Each row was made from one walk, in order. Every step used is in the known rows, and no mark comes twice. Write each row's walk.
Known rows:
lafo, futu: [2.96, -0.76, -1.20, -0.59, 0.71, 1.22, -4.14, -2.69, 0.75, 1.07, 0.64, -2.13, 2.31, 0.17, -1.12, -0.55, -0.95, -0.41, 2.17]
peka, sebi: [1.95, -1.20, -0.12, -0.62, 2.29, 1.15, -2.61, -1.02, -0.96, -0.48, 1.29, -1.57, 2.55, -0.76, -0.12, -1.74, 0.46, -1.70, 0.09]
sebi, lafo: [-0.86, 1.61, 0.26, -0.12, 0.86, 0.81, -2.92, 0.36, 2.01, -1.55, 0.85, 0.98, 1.88, 0.53, -2.92, -1.67, 1.61, -1.65, 1.73]
peka, rerob, sebi, futu, lafo: [-1.03, 0.14, 1.04, 0.92, -0.35, -1.90, 1.23, 1.46, -2.21, -0.65, -2.93, 1.54, -1.41, -1.11, 0.41, 0.91, 1.21, 0.69, -0.07]
fekid, rerob, futu, lafo, sebi: [-4.60, -0.34, -0.80, -0.11, -0.04, -0.40, 2.20, 3.14, -0.47, 0.67, 0.55, -2.24, -2.80, 0.61, 1.94, 1.37, -1.78, 1.14, -2.49]
sebi, futu, lafo: [-2.74, 1.80, 1.09, 0.98, 0.76, -1.85, -3.21, -1.04, -2.96, 0.07, -2.79, -0.79, 0.97, -0.06, -1.55, -1.21, 0.65, -1.42, 2.87]
lafo, rerob: [-2.59, 0.11, -0.45, -0.08, 0.76, -0.56, -2.43, -1.93, 0.73, 1.62, 2.14, -0.05, 1.56, 0.29, -1.80, -0.92, -2.08, 0.08, 1.34]
peka, sebi, lafo: [2.28, 0.14, 0.40, 0.21, 1.10, 1.55, -1.73, -0.49, 1.31, -1.99, 0.22, 2.33, 1.94, -0.29, -1.39, -0.93, 1.72, -2.95, 0.27]
rerob, futu, lafo: [-1.84, 2.34, -0.39, -1.07, -0.02, -1.76, 0.31, 1.35, -1.27, 0.09, 0.67, -7.12, 0.36, 1.10, 1.14, 0.03, -0.08, -0.32, 0.61]
lafo, rerob, futu: [0.75, 0.72, -0.51, -1.57, -0.33, -0.13, -0.50, -0.71, 1.02, 1.93, 3.90, -2.44, 1.34, 0.87, 1.29, 0.35, -2.96, 1.12, 1.25]
futu, lafo, rerob: [-5.64, 1.70, -0.45, 1.23, 0.13, -2.76, -0.20, -1.31, -0.03, 1.33, 0.06, -2.10, -1.00, 0.53, -2.28, -0.01, -2.09, 0.03, 0.73]
rerob, sebi, futu: [2.57, -0.66, 0.71, 0.59, 1.25, 0.54, -2.59, -0.67, -0.05, -0.65, -0.66, -2.11, 1.56, -1.18, 0.43, -1.48, 1.92, -1.70, 1.40]
lafo, rerob, sebi: [-0.77, -0.91, -0.74, 0.81, 0.46, -0.34, 0.03, -0.77, 2.83, 0.89, 1.60, -3.28, -0.39, -0.64, -0.33, -0.20, -0.89, -0.31, -0.85]
rerob, sebi, futu, lafo: [-0.76, 0.79, 0.85, 1.81, 0.64, -1.71, -0.72, 0.04, -0.92, -1.16, -3.22, -4.07, -0.83, -0.98, 0.05, -0.62, 2.18, -2.08, 0.50]
fekid, rerob, futu, lafo: [-3.85, 2.67, 0.06, -1.00, 0.30, -2.47, 2.06, 3.60, -3.83, 1.23, 0.69, -5.06, -0.70, 1.39, 0.71, -0.10, -0.44, 2.40, -1.62]
sebi, futu, lafo, peka: [-3.67, 0.82, 0.45, 0.50, -1.01, -1.00, -0.19, -2.32, -1.28, 0.29, -2.69, 2.65, -0.98, 0.45, -0.81, -0.15, -0.20, 0.07, 2.11]
peka, sebi, futu, lafo: [0.30, 0.34, 1.16, 1.35, 1.27, -1.16, -1.72, -1.39, -3.46, -0.68, -2.87, 0.55, 1.36, -0.96, 0.23, -0.61, 0.58, -2.89, 1.05]
fekid, rerob, futu, lafo, peka: [-4.79, 1.44, -0.53, -1.40, -1.69, -1.35, 4.85, 2.50, -1.85, 1.73, 0.37, -1.86, -3.05, 1.78, 1.23, 0.93, -1.58, 3.99, -2.08]

Write each row's walk:
[2.84, -2.16, 0.39, -0.30, 0.21, 1.96, -0.98, -3.46, -1.19, 0.23, -0.53, 5.98, 1.72, -0.60, 1.23, -0.63, -0.55, -0.88, 1.07] -> lafo, peka, sebi, futu
[0.81, -2.32, -0.88, -0.86, 0.49, 1.97, 0.58, -2.28, 0.44, 0.20, 1.46, 2.19, 0.86, -0.45, 0.69, -0.60, -0.54, -0.32, -0.28] -> lafo, peka, sebi
[0.78, 1.97, 0.07, -0.90, -1.95, 0.23, 0.30, -0.02, 2.66, 0.50, 2.79, 1.17, 0.92, 1.46, 0.05, 1.09, -2.05, -0.50, 0.81] -> sebi, lafo, rerob, futu
[-2.94, 1.10, 1.37, 1.70, 0.80, -2.29, 1.47, 2.31, -3.33, 0.08, -3.51, -1.79, -2.07, -0.52, -0.54, -0.33, 1.62, 0.70, -2.01] -> fekid, rerob, sebi, futu, lafo
[-1.95, -0.57, -0.24, 0.29, -0.94, 1.26, 3.95, 2.10, 3.07, -0.80, -0.28, 3.29, -3.45, 0.48, -1.56, 0.46, 1.35, 1.87, -3.17] -> fekid, rerob, sebi, lafo, peka
[0.37, -0.67, 1.11, 0.38, 1.59, -0.05, -0.62, 1.85, -1.72, 0.33, -1.11, -0.11, 0.47, -0.83, 0.08, -1.30, 1.38, 1.00, -0.88] -> fekid, rerob, sebi, futu
[0.27, -0.27, -0.86, -1.04, -1.55, -0.05, 4.33, -0.48, -0.67, -0.03, 0.20, -2.01, -1.89, 0.63, 3.23, 1.33, -1.22, 0.02, -1.72] -> rerob, futu, lafo, peka, sebi
[-2.79, -0.91, -0.90, 0.63, -0.29, -0.31, 2.32, -1.75, -0.35, -0.17, -1.13, 0.43, -1.88, 0.01, 0.17, -0.05, -0.56, -0.59, -1.28] -> futu, lafo, peka, sebi
[0.81, -0.88, -0.45, -3.21, -1.97, 1.13, 2.53, 0.70, -0.58, 1.30, 3.50, 3.17, 0.10, 1.02, 2.61, 1.44, -2.22, 4.50, 0.22] -> lafo, peka, rerob, futu
[5.18, -1.22, -0.64, 0.41, -1.60, 1.85, 0.41, 0.28, 3.01, -0.88, -0.76, 4.01, -0.75, -0.20, -0.35, 2.33, 0.79, 0.07, -0.53] -> peka, rerob, sebi, lafo, futu
[4.26, 0.42, 0.10, -0.36, -1.44, 1.09, 1.50, -0.41, 1.79, -0.25, 2.42, 2.51, 0.81, 0.73, 1.62, 1.75, -2.11, -1.65, -0.66] -> peka, sebi, lafo, rerob, futu
[2.84, -1.18, 1.16, -0.07, 0.36, 0.47, -1.09, 0.67, -1.33, -0.38, -0.66, 2.90, 1.06, -1.38, 1.11, 0.02, 1.17, 0.88, 0.65] -> peka, rerob, sebi, futu
[5.26, -0.64, -1.19, 0.97, -0.77, 1.81, -1.11, -1.14, 4.38, -1.51, -1.03, -1.77, -0.39, -0.05, -0.86, 0.91, 1.58, -2.43, -0.22] -> rerob, sebi, lafo, futu
[1.26, -0.35, 0.63, 0.17, -0.41, 0.65, 0.92, 2.69, 2.62, -1.91, 0.33, 2.90, -0.59, -0.65, -1.10, 0.61, 2.23, 0.43, -0.92] -> peka, rerob, sebi, lafo
[3.22, 0.43, -0.81, 0.15, -0.39, 1.57, -3.75, -1.89, 2.67, -0.64, -0.37, 2.22, 1.61, 0.80, -2.23, 0.39, 0.21, -2.14, 2.27] -> sebi, lafo, futu
[2.28, -2.25, 0.62, -0.31, -1.28, 1.30, 1.67, -0.37, 0.14, 0.02, -0.64, 6.62, -0.77, -1.02, 1.78, 1.22, -0.03, 2.28, 0.08] -> lafo, peka, rerob, sebi, futu
[-1.60, -0.55, -0.03, -0.10, 2.19, -0.23, 0.52, 2.77, -0.23, 0.41, 0.80, -4.04, -0.61, -0.40, -0.73, -1.44, 1.48, 1.74, -2.48] -> fekid, rerob, sebi
